What can hang from each mark
J471: J151 J187
J241: J803
J803: J151 J241
J669: J516
J151: J471 J516 J803
J556: J187
J187: J471
J516: J151 J614

Every row comes from one small tree of marks. The marks that hang from a mark follow it in brackets, in the order of their numbers. Every link used is in the known rows. Which tree was each row made from?
Known rows
J669[J516[J151[J471 J803[J241]] J614]]: [ 0.81  0.37 -0.59  0.10  2.33  3.64  0.03 -0.54  2.37  0.87 -0.24  3.28
 -1.59  1.91 -0.31  5.35  0.19  2.21]
J471[J151[J516[J614]] J187]: [-2.78  0.07  5.97  3.23  4.20  1.81  3.73 -2.47  0.28 -0.79  5.62 -1.94
  2.25 -0.31 -2.58  1.03 -0.73 -3.65]
J151[J471[J187] J516]: [-1.71 -1.56 -1.45  2.04  0.53 -2.90 -1.50 -4.40  1.10 -2.03  1.19 -4.48
  1.24 -0.46  2.47 -2.90  0.76 -0.21]
J241[J803[J151[J471[J187]]]]: [ 0.77 -0.20 -0.47 -1.93  1.36 -0.59  5.29  2.04 -3.16 -4.59 -4.16  3.50
 -3.40  0.70 -0.26 -2.28  1.07 -1.31]
J516[J151[J471] J614]: [-1.04 -3.54  1.68 -0.20  5.21  4.27  2.70  2.38 -0.35  0.03 -0.36 -1.37
 -2.86  0.38 -0.62  1.08 -0.56 -0.46]
J556[J187]: [ 3.61 -1.00  0.24 -5.33 -1.26  1.03 -1.29  4.50 -3.34 -1.83 -5.34  0.52
  1.97  2.77 -0.78  2.27  0.18 -0.25]
J669[J516[J151[J471[J187] J803[J241]]]]: [ 1.57  1.27 -1.43  0.52  2.46  1.75 -2.07 -1.43  2.83 -1.24 -1.13  4.15
 -1.63  2.05  0.83  5.34 -0.73  2.07]
J669[J516[J151[J471 J803] J614]]: [ 0.80 -0.68  0.83  0.87  2.86  5.04  0.58 -0.20  1.72  0.15  0.28  1.75
 -0.62 -0.55 -0.63  4.92  0.45  2.38]
J803[J151[J516]]: [ 2.58 -0.28 -1.81 -1.01 -1.51 -0.36 -2.20  1.55 -1.45  0.36 -4.76  1.31
 -2.20  1.62 -0.56 -2.55 -0.92 -0.42]
J669[J516[J151[J471[J187] J803] J614]]: [ 0.18 -0.59  1.83  1.97  4.17  4.83  0.99 -1.39  2.89 -1.12  2.09  1.09
 -0.59 -0.77 -0.41  5.63  0.92  1.35]
J669[J516[J151 J614]]: [ 1.37 -0.58  2.35 -0.31  5.06  7.31  1.58  1.24  0.32 -1.19 -1.52  2.05
 -0.10  1.35 -1.75  6.10 -0.08  0.05]
J187[J471[J151[J516[J614] J803[J241]]]]: [-1.74  2.79  0.80  0.24 -1.93  1.04 -1.61  2.62 -0.14  2.66  2.42  0.63
  3.17 -3.17 -1.45  1.12 -1.13 -2.09]
J556[J187[J471[J151[J516[J614] J803[J241]]]]]: [-0.14  1.90  0.37 -3.50 -3.98 -0.05 -1.55  3.22 -1.69  1.83 -0.39  0.84
  4.23 -0.97 -1.68  2.58 -0.71 -1.57]
J151[J471[J187] J516 J803]: [-1.13 -0.89 -0.64  2.54 -1.63 -3.39 -2.71 -3.85  2.55  0.48  3.70 -4.36
  1.55 -2.95  2.78 -2.27  0.43  2.51]
J241[J803[J151[J516[J614]]]]: [ 0.09  0.10  1.25 -2.92  0.73  1.55  6.14  2.44 -4.26 -1.58 -3.56  1.82
 -1.57 -0.04 -1.18 -2.48 -0.14 -0.99]
J803[J241]: [ 2.91  1.16 -2.20 -3.42  0.33 -0.30 -2.19  3.61 -0.93 -0.39 -4.33  3.26
 -1.70  7.04  0.36  1.92 -0.31 -0.74]
J187[J471]: [ 1.55  0.70 -1.04 -1.92  0.08  2.87 -3.64  6.11 -1.80 -2.23 -3.04 -0.28
  2.66 -2.47 -0.01  1.35  0.75 -3.02]
J556[J187[J471[J151[J516 J803]]]]: [ 0.92  1.53  0.70 -3.46 -4.21  0.31 -2.55  3.70 -2.61  0.53 -1.67  0.25
  5.22 -3.34 -1.52  1.48 -1.25 -1.09]

Which tree is each row?
[-1.28  1.33  5.22  3.11  1.40  0.20  0.86 -1.76  0.91  0.39  5.45 -0.64
  2.41 -2.03 -1.63  0.89 -2.12 -1.08] -> J471[J151[J516 J803] J187]
[-0.60 -1.91 -1.55  2.29 -0.01 -1.83  0.00 -2.56  1.22 -0.40  0.13 -1.34
 -2.71  0.43  0.41 -2.90  1.73 -1.30] -> J803[J151[J471[J187] J516[J614]]]
[-2.84 -0.15 -1.12  2.38 -1.44 -4.06 -0.90 -4.68  3.73  2.25  5.61 -3.57
  0.05  0.60  2.54 -0.70  1.55  1.67] -> J151[J471[J187] J516[J614] J803[J241]]
[-1.58 -0.54  0.40 -0.96  1.20 -0.68  6.34 -0.58 -2.46 -2.84 -1.39  0.61
 -2.23 -0.64 -0.09 -3.57  1.22 -1.11] -> J241[J803[J151[J471[J187] J516[J614]]]]
[-1.93 -2.53 -1.16  1.05 -0.41 -1.05  0.38 -2.88  0.08  0.85  1.05 -4.97
  1.33 -0.48  1.13 -3.11  1.46  0.57] -> J151[J471 J516[J614]]
[ 0.11  2.58  1.49 -0.13 -1.99 -1.11 -0.60  0.22 -0.49  3.60  1.14  2.60
  1.23  1.60 -1.71  0.23 -3.28  0.82] -> J471[J151[J516 J803[J241]]]
[ 0.54  0.84 -5.82  0.25 -2.13 -5.78 -2.86 -2.89  1.74  0.21 -3.01  2.81
 -4.96  5.61  1.74 -2.49  0.23 -0.58] -> J803[J151[J471[J187] J516] J241]
[-1.52 -1.80 -0.41  1.64 -2.36 -1.38 -0.72 -2.14  1.29  3.27  3.42 -4.85
  1.69 -2.89  1.54 -2.61  1.22  3.15] -> J151[J471 J516[J614] J803]
[-0.71 -0.45 -0.63 -2.06 -0.12 -0.44  5.99  0.67 -3.53 -1.61 -3.25  1.26
 -2.18 -0.35 -0.33 -4.08  0.73 -0.33] -> J241[J803[J151[J471 J516[J614]]]]
[-0.15 -0.85  2.65  0.22 -1.08  1.71 -0.50  0.62  0.29  3.37  3.02 -3.93
  2.51 -2.24  0.10 -0.25  0.00  2.04] -> J151[J516[J614] J803]
[-2.75 -1.73  1.08  3.45 -0.38 -1.92 -0.23 -4.09  2.94  1.25  6.51 -5.83
  1.59 -3.31  1.85 -1.53  1.80  1.77] -> J151[J471[J187] J516[J614] J803]
[-0.49  0.20 -0.76 -1.38  0.37 -1.66  4.73 -0.46 -2.88 -3.43 -3.08  1.64
 -2.25 -0.48  0.49 -3.87  0.27 -0.86] -> J241[J803[J151[J471[J187] J516]]]
[ 0.46  2.35  3.69  1.46  2.03 -0.03  0.81  0.94  1.17 -0.21  3.84  3.60
 -0.32  2.34 -1.99  3.45 -1.46 -1.69] -> J471[J151[J803[J241]] J187]
[ 1.30  1.68 -1.36 -1.71 -3.28 -2.05 -3.71  0.32  0.64  3.50 -0.45 -0.20
  0.80  2.08  1.49 -0.18 -1.77  2.86] -> J151[J516 J803[J241]]
[-0.70  3.34 -0.32 -0.29 -2.75  0.05 -3.17  2.80 -0.53  2.02  0.75  1.49
  3.26 -2.90 -1.16  0.65 -1.87 -1.70] -> J187[J471[J151[J516 J803[J241]]]]
[ 1.64 -1.10 -4.20  0.21 -2.55 -2.77 -2.32 -0.56 -0.57  0.40 -4.44  0.73
 -2.85  0.93  0.65 -4.38  0.04  0.44] -> J803[J151[J471 J516]]
[ 0.63 -1.04 -3.08  1.61 -0.96 -3.00 -1.84 -2.18  0.68 -1.22 -2.23 -0.30
 -2.90  0.70  0.99 -3.53  0.70 -0.65] -> J803[J151[J471[J187] J516]]
[ 0.94 -1.24 -0.12  1.75  0.14 -1.60 -2.00  0.28  1.99 -1.34  2.32 -1.34
 -0.24 -1.48  1.57  0.27  1.50  1.44] -> J151[J471[J187] J803]
